Each row was made from one path, in order. Every step used is in the known rows, and no mark comes twice. Write each row's path.
Known rows
w/a/u/n/z: [ 2.09 -0.15 -1.73  4.98 -0.07  3.05 -2.53  0.42 -2.16 -0.17 -1.58  0.66
  0.90 -0.81 -1.51 -3.02  0.77  1.76 -3.68  0.88  0.50]
z/j/w: [-0.78 -0.34 -1.80  2.04  0.98  0.73  1.61  2.19  0.53  0.76 -1.93 -1.06
  0.70 -0.85  1.61  0.35  4.05 -2.08  0.05  0.78  1.03]
w/a: [ 0.77 -1.43  0.75  1.14 -0.05  0.66 -2.09 -1.24 -0.94 -0.43 -0.84 -0.85
  0.38 -0.80 -0.55  1.04 -0.79  0.87 -0.78  0.44 -0.06]
z/k/u/n: [-1.50  0.29 -1.31  2.51  1.62 -1.78 -1.53  1.25 -2.46  1.30  1.78  1.49
  0.96  1.59 -0.64 -2.36  0.46  2.22 -0.30  2.01 -0.03]
z/k/u: [-0.80 -0.07 -0.54  2.09  1.03 -1.85 -0.70  0.19 -2.09  0.97  2.43  1.70
  0.13  0.94 -0.77 -0.49  0.80  0.64  1.60  1.11  0.83]
w/a/u: [ 2.63 -1.00 -0.54  3.00  0.14  1.38 -2.99 -1.70 -1.30 -0.79 -1.34  0.52
  0.67 -1.54 -0.13 -0.80 -0.25  0.72 -1.63  0.84 -0.08]
u/k/z/j: [ 0.55 -1.24 -1.00  0.11  0.76  2.25  1.03 -0.51  0.44  2.56 -2.40  1.04
 -0.77  0.17 -0.21 -0.04  1.34 -1.73 -0.39  1.19  1.01]
n/z/k: [ 0.84  0.66 -0.03  3.38 -0.18 -1.20  1.82  0.14 -1.38  0.40  1.71  1.11
  0.01  0.64 -1.63 -1.20  2.96 -1.13  0.41 -0.36  2.75]
a/z/k/u: [-0.99  0.81 -0.99  2.62  0.11 -0.36  0.36  0.12 -3.07  1.88  1.62  1.73
 -0.84  1.51 -1.71  0.69  0.60  1.66  1.06  1.46  0.35]
k/u/a/z/j: [-1.08 -0.01 -0.60  1.33  0.25  2.83 -1.26  3.96 -3.40  2.38 -0.46  2.45
 -2.86  0.16  1.52 -0.73  0.58  1.18  0.20  1.26 -0.13]
w/a/u/n/z/j: [ 2.48 -1.47 -1.43  6.68  0.80  2.81 -2.14  1.92 -2.16  0.29 -2.71  0.83
  1.22 -1.52 -0.43 -3.61  3.12  1.65 -2.83  1.84  0.34]
j/w/a/u/k/z: [ 1.38  0.30 -4.15  1.62  0.36  4.78 -1.12 -3.30 -0.35  1.23 -3.19  0.33
 -0.40 -0.81 -0.97  0.84 -0.18 -2.37 -4.08  1.31  2.08]
z/j: [ 0.42 -1.45  0.41  1.68  0.77 -0.14  0.37  1.51 -0.02  0.55 -1.16  0.02
  0.40 -0.79  0.90 -0.78  2.38 -0.14  1.03  0.88  0.04]
a/z: [-0.35  0.86 -0.26  0.28 -0.94  1.46  1.02 -0.05 -0.88  0.83 -0.88  0.11
 -1.10  0.48 -0.81  1.27 -0.37  0.89 -0.69  0.17 -0.62]
k/z/j: [ 1.57 -0.83 -1.06  1.64  0.24  1.84  1.67  1.28 -0.41  1.79 -1.55 -0.47
  0.53 -0.83 -0.92  0.37  2.16 -0.34  0.79  0.06  1.48]
k/u: [-1.23 -0.23 -1.27  0.47  0.77  0.65 -1.21  0.69 -1.58  1.21  1.68  1.08
 -0.40  0.41 -0.57  0.56 -1.30  1.54  0.93  0.72 -0.43]
u/k: [-1.26 -0.42 -0.08 -1.46  0.58  0.21 -0.37 -1.62  0.98  0.72 -0.52  1.77
 -1.07  0.89  0.47 -0.33 -0.83 -1.56 -1.15  1.41 -0.53]
j/w/a/z/k/u: [-1.55  0.38 -2.09  4.12  0.29  1.10 -0.51 -0.77 -3.51  1.83  0.19 -0.21
 -0.06  0.50 -1.25  2.83  1.08  0.90 -0.99  1.97  1.39]
n/u: [ 0.09  0.34 -1.64  2.78 -0.38  0.37 -0.43 -0.10 -1.34 -0.59 -0.05  0.34
 -0.15  0.49 -0.50  0.50  1.83  1.64 -0.22 -0.01 -0.62]
u/n: [-0.88  0.48 -0.63  0.34  0.47  0.13 -0.84  1.12 -0.20  0.14 -0.85 -0.07
  0.78  0.67  0.20 -2.06  0.19  1.61 -1.82  0.90 -0.99]
u/a/z/k: [ 0.50  1.78  0.51  0.86 -0.88 -0.19 -0.10  1.16 -2.72  0.39  0.22  1.69
 -2.43  0.90  0.94 -1.53  1.39 -1.02 -1.21  0.26  1.55]
a/u/n/z/j/w: [ 0.68  1.09 -4.43  5.74  1.15  3.16  1.12  3.70 -0.65  0.88 -2.53  0.57
  1.13 -0.74  0.60 -3.62  5.53 -0.73 -3.02  1.37  1.55]

Which path is each row?
[ 2.08  1.43 -2.16  5.33  0.46 -0.23  0.03  1.22 -1.82 -0.05  0.13  2.35
  0.86  0.51 -1.10 -4.98  3.43  0.12 -2.25  1.02  1.75]
a/u/n/z/k
[ 1.40  0.47 -4.63  1.93  1.18  4.04  1.34 -0.37  0.75  2.06 -3.38  1.15
 -0.33 -0.71  0.89 -0.73  3.26 -3.49 -2.23  1.67  2.11]
a/u/k/z/j/w
[-0.94  1.27 -1.71  1.30 -0.26  3.08  1.16  3.64 -1.45  1.23 -2.62  0.05
 -2.28 -0.54  2.84 -0.13  3.17 -2.01 -1.79  0.57  1.32]
u/a/z/j/w
[-0.52  0.92 -1.10  1.98 -0.04  1.53  0.41  2.12 -0.97  0.84 -0.16  0.42
  0.18  0.78 -1.35 -2.21  1.32  1.04 -2.12 -0.08  0.50]
u/n/z
[ 2.87 -0.77 -3.77  4.85  0.52  4.46 -0.35  0.00 -1.21  1.07 -3.58 -1.32
  1.27 -2.52 -0.35  0.56  3.21 -0.99 -2.05  0.97  2.48]
k/z/j/w/a/u
[-0.12  1.79 -1.74  2.40 -1.63  2.59 -0.99  1.43 -3.20 -0.32 -0.89  1.57
 -3.10  0.85  0.90  0.04  1.05  1.77 -1.91 -0.40 -0.53]
n/u/a/z
[-2.53  0.33 -4.15  4.40  1.61  2.72  1.00  4.70 -1.99  2.53 -0.42  0.62
  0.59  0.44 -0.38 -1.22  4.13  0.61 -1.31  1.54  1.31]
k/u/n/z/j/w
[-0.62  0.58 -0.56  0.98  0.81 -0.86 -2.49  2.05 -3.10  0.85  2.58  2.70
 -1.68  0.85  1.25 -2.29  0.37 -0.27  0.34  0.44  1.65]
z/k/u/a
[-1.94  0.71 -2.34  2.70  0.58  2.15 -0.70  2.73 -2.48  1.87  1.42  1.63
 -0.08  1.22 -2.02 -1.69  0.12  2.66 -1.23  0.73  0.17]
k/u/n/z
[ 2.06  0.63 -2.77  0.13  0.20  3.31 -0.26 -2.46  0.17  1.39 -1.53  2.16
 -0.98  0.22 -1.05 -1.02 -0.55 -1.46 -2.21  0.71  0.93]
a/u/k/z
[ 0.05  0.46 -3.25  1.10 -0.33  2.60  0.25 -2.19 -0.87  1.15 -1.21  1.41
 -1.28  1.50 -1.60  1.39  0.62  0.13 -1.51  0.16  0.32]
n/u/k/z
[ 0.44  0.31 -3.19  1.96  0.49  2.87  2.93  1.55  0.07  2.08 -2.13 -1.75
  0.69 -0.94 -0.33  1.44  3.60 -1.69 -0.32  0.09  2.56]
k/z/j/w
[-1.08  0.52 -1.87  2.27  0.03  2.14  2.77  1.91 -0.47  1.67 -2.74 -1.13
 -0.41 -0.29  0.67  1.60  3.63 -0.95 -0.74  1.25  0.56]
a/z/j/w
[ 3.03 -2.29 -1.76  3.05  0.85  3.72 -1.80 -2.10 -0.89  1.59 -3.69  1.61
 -0.13 -1.21 -0.46 -1.02  0.78 -0.74 -1.98  2.19  1.03]
w/a/u/k/z/j
[ 0.07 -0.39 -0.88  3.86  0.66  1.07  0.89  3.32 -0.90  1.18 -1.22  0.42
  0.65  0.05 -0.35 -2.84  3.58  0.84 -1.15  0.97  0.42]
u/n/z/j
[ 0.91 -0.56  1.03  3.19 -0.70 -0.57 -0.68 -2.03 -2.42  0.37 -0.93 -0.39
 -0.13  0.36 -1.42  1.23  0.64  1.01 -0.72  1.23  0.73]
w/a/z/k
[ 0.25  0.19 -1.48 -1.64  0.02  2.34  0.57 -2.17  0.48  1.83 -1.12  1.12
 -1.23  0.90 -1.22  0.80 -1.09 -1.50 -1.28  0.40  0.92]
u/k/z
[ 1.23 -1.23 -2.06  3.15  0.30  3.51  0.64  0.36 -1.09  1.76 -3.10 -2.55
  1.29 -1.74 -0.63  2.46  2.69 -0.82 -1.16  0.54  2.52]
k/z/j/w/a
[ 0.22  1.09  0.19  1.92 -0.51 -1.16  1.71 -0.63 -1.53  0.69  0.16  0.59
 -0.56  0.99 -0.82  0.22  1.57  0.21  0.05  0.66  0.78]
a/z/k
[ 2.30 -0.79 -2.64  1.81  0.99  3.04  0.17 -0.79  0.11  1.93 -2.90  2.31
 -0.79 -0.74 -0.11 -1.99  1.75 -1.95 -1.09  1.76  1.15]
a/u/k/z/j
[ 2.61 -0.06 -1.26  6.77  0.31  0.48 -2.10 -0.25 -2.71 -0.36 -0.62  1.27
  1.43 -0.18 -1.70 -4.00  2.56  1.20 -3.26  1.40  1.73]
w/a/u/n/z/k
[ 0.49 -0.71  0.64  1.72 -0.99  1.96 -0.91 -1.33 -1.74  0.48 -1.80 -0.78
 -0.51 -0.10 -1.39  2.15 -1.09  1.85 -1.30  0.98 -0.76]
w/a/z
[-1.44 -0.72 -2.04  4.28  1.42  2.02 -0.30  4.33 -2.52  2.39  0.18  1.74
  0.28  0.56 -0.89 -2.33  2.25  2.46 -0.20  1.71  0.11]
k/u/n/z/j
[-1.01 -0.29 -0.57  4.24  0.56  0.33 -2.36 -0.17 -4.25  1.69  0.00  0.91
  0.65  1.37 -1.90 -0.25 -0.52  4.23 -1.64  2.77 -0.51]
w/a/z/k/u/n
[ 0.83  1.11 -3.81  5.07  0.13  3.93 -1.36  0.84 -1.65 -0.06 -2.13 -0.38
  1.10 -0.80 -1.02 -1.82  2.47  0.20 -4.91  1.07  1.53]
j/w/a/u/n/z
[-0.37  0.37 -1.22  3.87  0.55 -0.47  0.51  0.90 -2.94  1.74  3.25  2.42
 -0.38  1.10 -2.33 -0.68  1.87  0.00  1.23  0.31  2.31]
n/z/k/u
[-0.25  0.53 -0.87  3.69 -0.33  0.54  0.69 -1.66 -2.16  0.51 -1.32 -1.36
  0.26  0.10 -0.76  2.22  2.25 -0.64 -1.84  1.26  1.70]
j/w/a/z/k
